What can hang from each mark
givube: kuvul
kabe: mitev
kuvul: givube vaden vuna
kuzum: dotavup lerit
mitev: kabe
vuna: kabe kuvul lerit
lerit: kuzum vuna
vaden: kuvul

In the rows, 128 means zero.
Known rows, with every way that one mark hangs from another
(vaden (kuvul vuna)): [129  77 146 100 165 121 125 161 157 127 149 116 156 150 136 118  92 103
 123  93 120 109 101 120 119]
(kuzum dotavup lerit): [128  62 138  91 134 153  65 159 115  99 179  97 213 151 149  76 141 119
 128 101  90 167 145 113 108]
(kuzum dotavup (lerit vuna)): [120  46 148  93 149 145  61 167 114  83 184 105 215 146 157  66 148 120
 129  95  75 175 131 107 107]
(lerit (kuzum dotavup) (vuna (kuvul givube))): [106  34 163  81 157 169  84 154 134  45 164 137 234 136 151  79 135 111
 149  80  80 187 105  77 110]
(vuna (kuvul givube vaden) lerit): [ 95 111 125  80 128 153 111 185 120  68 144 117 144 122 152 153 125 127
 138 104 114 138 154 135 115]
(vuna (kabe mitev) (lerit kuzum)): [117  95 163  87 185 122  89 150 115  96 168  91 140 134 210 166  97 100
 119 160  98 121 155 124 108]
(givube (kuvul vaden vuna)): [131  98 113  98 126 117 118 185 140 106 144  89 149 132 148 128  80 103
 107 124 120 107 130 118 129]
(kuvul vuna): [152  77 133 111 166 135 118 135 154 132 155 131 179 140 124 148  79  86
 123 122 117 116 114 143 131]
(kuzum dotavup (lerit (vuna kuvul))): [117  49 154  88 144 159  59 157 115  68 184 111 224 146 153  66 153 119
 130  85  78 182 123 103 106]
(lerit kuzum (vuna (kuvul givube vaden))): [ 99  48 153  76 150 156 101 162 141  44 150 137 214 134 156  98 132 114
 148  86  87 165 115  85 120]
(vaden (kuvul givube (vuna kabe lerit))): [109  83 147  81 162 104 132 187 144 122 153  89 115 146 160 128  95 112
 124  99 106 103 131 107 115]
(kuvul vaden (vuna lerit)): [133  99 117  97 174 123 123 177 161 120 155 108 148 124 138 177  83 112
 120 127 112 105 138 142 122]
(kuzum dotavup): [135  72 132 105 137 160  82 159 122 109 163 123 199 144 142 104 112 114
 134 109 109 155 127 127 115]
(kuvul (vuna lerit)): [145  85 130 109 182 124 122 148 149 127 157 131 160 127 132 166  80  86
 120 138 113 116 126 158 122]
(vuna (kabe mitev) lerit): [119 111 154  99 169 117  90 156 104 110 166  91 116 133 208 172  94 104
 112 156 106 109 155 145 115]
(givube (kuvul vaden (vuna kabe lerit))): [127 107 119  90 141 103 121 193 129 104 153  76 127 128 173 146  78 108
  99 144 114 100 144 124 123]
(lerit kuzum (vuna kabe)): [120  41 163  85 177 127 105 150 128  73 165 136 206 141 184 107 115 100
 135 130  83 148 118 101 119]
(givube (kuvul vuna)): [140  92 124 107 132 119 117 164 129 112 146 105 159 133 144 121  79  89
 106 129 122 116 122 130 128]
(vaden (kuvul givube (vuna kabe))): [114  78 146  83 154 112 128 178 146 124 152  90 129 154 155 113  95 113
 125  88 108 104 122  94 121]
(kuzum dotavup (lerit (vuna kabe))): [120  46 155  84 153 139  62 167 109  85 190  96 205 150 175  69 146 120
 124 102  71 167 137 101 108]
(givube (kuvul vaden)): [119 106 111  97 103 122 110 193 118  93 136  91 152 134 163 112  97 119
 113 125 124 119 141 123 127]
(mitev kabe): [138  99 130 131 157 142  74 136 128 103 135 135 172 141 144 139  86  94
 150 100 112 111 119 133 122]
(kabe mitev): [124 100 149 120 142 151  70 136 125 115 148 104 159 142 169 137  95  99
 123 114 119 122 127 127 126]
(kuvul vaden vuna): [139  90 118  98 157 133 118 163 168 125 153 109 167 137 130 155  80 113
 123 113 115 104 126 124 131]

Rows
[100  71 143  92 130 148 100 171 125  63 148 137 180 130 153 107 129 121
 140  85  99 147 115 112 129]
(lerit (vuna (kuvul givube vaden)))
[120  32 166  82 180 139  85 155 126  70 177 126 218 142 181  91 120 106
 137 118  74 166 116  86 111]
(lerit (kuzum dotavup) (vuna kabe))
[118  85 110  86 134 132 123 188 163 121 147  86 142 136 132 140  88 122
 132  94 106 108 149 100 136]
(kuvul givube vaden vuna)
[142  95 150 104 193 117 106 140 141 130 170 100 133 134 168 179  71  87
 109 144 106 100 131 139 121]
(kuvul (vuna (kabe mitev) lerit))
[ 98 117 162  80 150 144  86 153  99  77 165  90 116 133 199 165 111 111
 122 121 105 124 155 120 115]
(vuna (kabe mitev) (kuvul givube) lerit)
[125  79 151  79 178 125 103 163 112  94 174 108 166 136 191 147 107 109
 125 157  93 140 157 129 104]
(vuna kabe (lerit (kuzum dotavup)))
[132 102 121  90 131 109 119 185 132 107 152  78 141 137 165 132  78 110
 102 132 116 100 136 113 128]
(givube (kuvul vaden (vuna kabe)))
[124  76 148  94 182 116 129 169 160 115 150 115 153 141 142 130  94 100
 124 105 114 116 110 121 110]
(vaden (kuvul (vuna (lerit kuzum))))
[124  66 131  88 170 132 118 172 150 113 157 103 158 127 133 140  91  96
 134 111  95 138 148 111 117]
(kuvul givube (vuna (lerit (kuzum dotavup))))
[113  53 182  83 174 151  81 127 127  50 167 130 205 141 189 115 118  97
 134 108  86 153 104  86 117]
(lerit kuzum (vuna (kabe mitev) kuvul))
[119  87 121  76 142 120 122 189 153 122 157  74 128 143 158 146  84 125
 125 105  99  96 156  91 136]
(kuvul givube vaden (vuna kabe))
[117  45 164  90 165 158  99 136 137  50 154 160 230 135 151 101 128  97
 145 101  94 169  98 106 117]
(lerit kuzum (vuna kuvul))
[124  76 136  95 171 141 103 166 127  91 158 128 187 126 155 138 114 105
 135 139 102 157 146 141 102]
(vuna (lerit (kuzum dotavup)))
[114  75 141  91 150 120 128 179 153 124 145 100 138 150 138 108  97 111
 130  78 113 111 117 101 121]
(vaden (kuvul givube vuna))
[111  71 146  99 142 149  99 159 129  65 150 148 191 132 152 116 124 115
 136  95 104 144 104 126 127]
(lerit (vuna (kuvul vaden)))
[107 102 140  67 113 152 104 164 115  77 159  99 152 151 176 133 118 135
 134 101 111 121 150 100 129]
(vuna kabe (kuvul givube vaden))
[135  99 131  97 148 105 121 173 119 109 154  94 137 130 167 140  76  89
  99 149 115 109 136 135 123]
(givube (kuvul (vuna kabe lerit)))
[131  88 121  90 183 127 126 174 170 109 156 108 163 124 139 171  84 107
 123 129 106 113 139 128 118]
(kuvul vaden (vuna (lerit kuzum)))
[125  81 123  97 159 123 127 173 144 124 150 107 134 126 132 152  87  98
 130 115 104 120 149 133 125]
(kuvul givube (vuna lerit))
[105  63 143  83 131 142  86 168 117  71 164 111 192 143 157  84 150 122
 134  90  86 153 138 110 120]
(kuzum (lerit (vuna (kuvul givube vaden))))
[116  92 151  73 119 155 103 144 104  83 161 115 161 152 170 129 117 117
 134 106 112 129 142 112 130]
(vuna kabe (kuvul givube))
[ 96 114 139  64 139 138 112 184 107  70 161  96 123 133 187 162 120 131
 128 122 105 121 166 123 116]
(vuna kabe (kuvul givube vaden) lerit)
[106  99 127  80 107 168 103 166 128  75 142 119 171 140 139 123 122 129
 142  82 118 138 137 112 128]
(vuna (kuvul givube vaden))
[ 94  96 133  70 141 160 111 179 131  55 145 116 168 124 152 144 128 124
 143 106 106 152 153 114 110]
(vuna (kuvul givube vaden) (lerit kuzum))
[ 99 113 154  74 120 158  77 155 116  79 160  75 134 150 192 141 110 131
 127  92 108 115 145  84 127]
(vuna (kabe mitev) (kuvul givube vaden))
[114  95 130  80 147 124 103 180 154 123 159  56 116 142 170 153  79 122
 122 102  97  92 154  79 135]
(kuvul givube vaden (vuna (kabe mitev)))
[114 117 160  82 138 161  76 136 120  80 166  91 151 150 191 151 107 124
 121 107 115 112 131 103 126]
(vuna (kabe mitev) (kuvul vaden))
[102  73 152  80 138 138 101 171 116  64 161 122 166 138 178 113 125 122
 134  98  93 135 123 105 128]
(lerit (vuna kabe (kuvul givube vaden)))
[109  82 139  89 161 112 132 188 149 120 145  99 126 140 144 124  98 110
 128  91 111 111 124 112 114]
(vaden (kuvul givube (vuna lerit)))
[118  47 174  77 171 146 100 136 127  51 166 147 216 142 176 107 123 100
 138 113  86 157 104  98 118]
(lerit kuzum (vuna kabe kuvul))
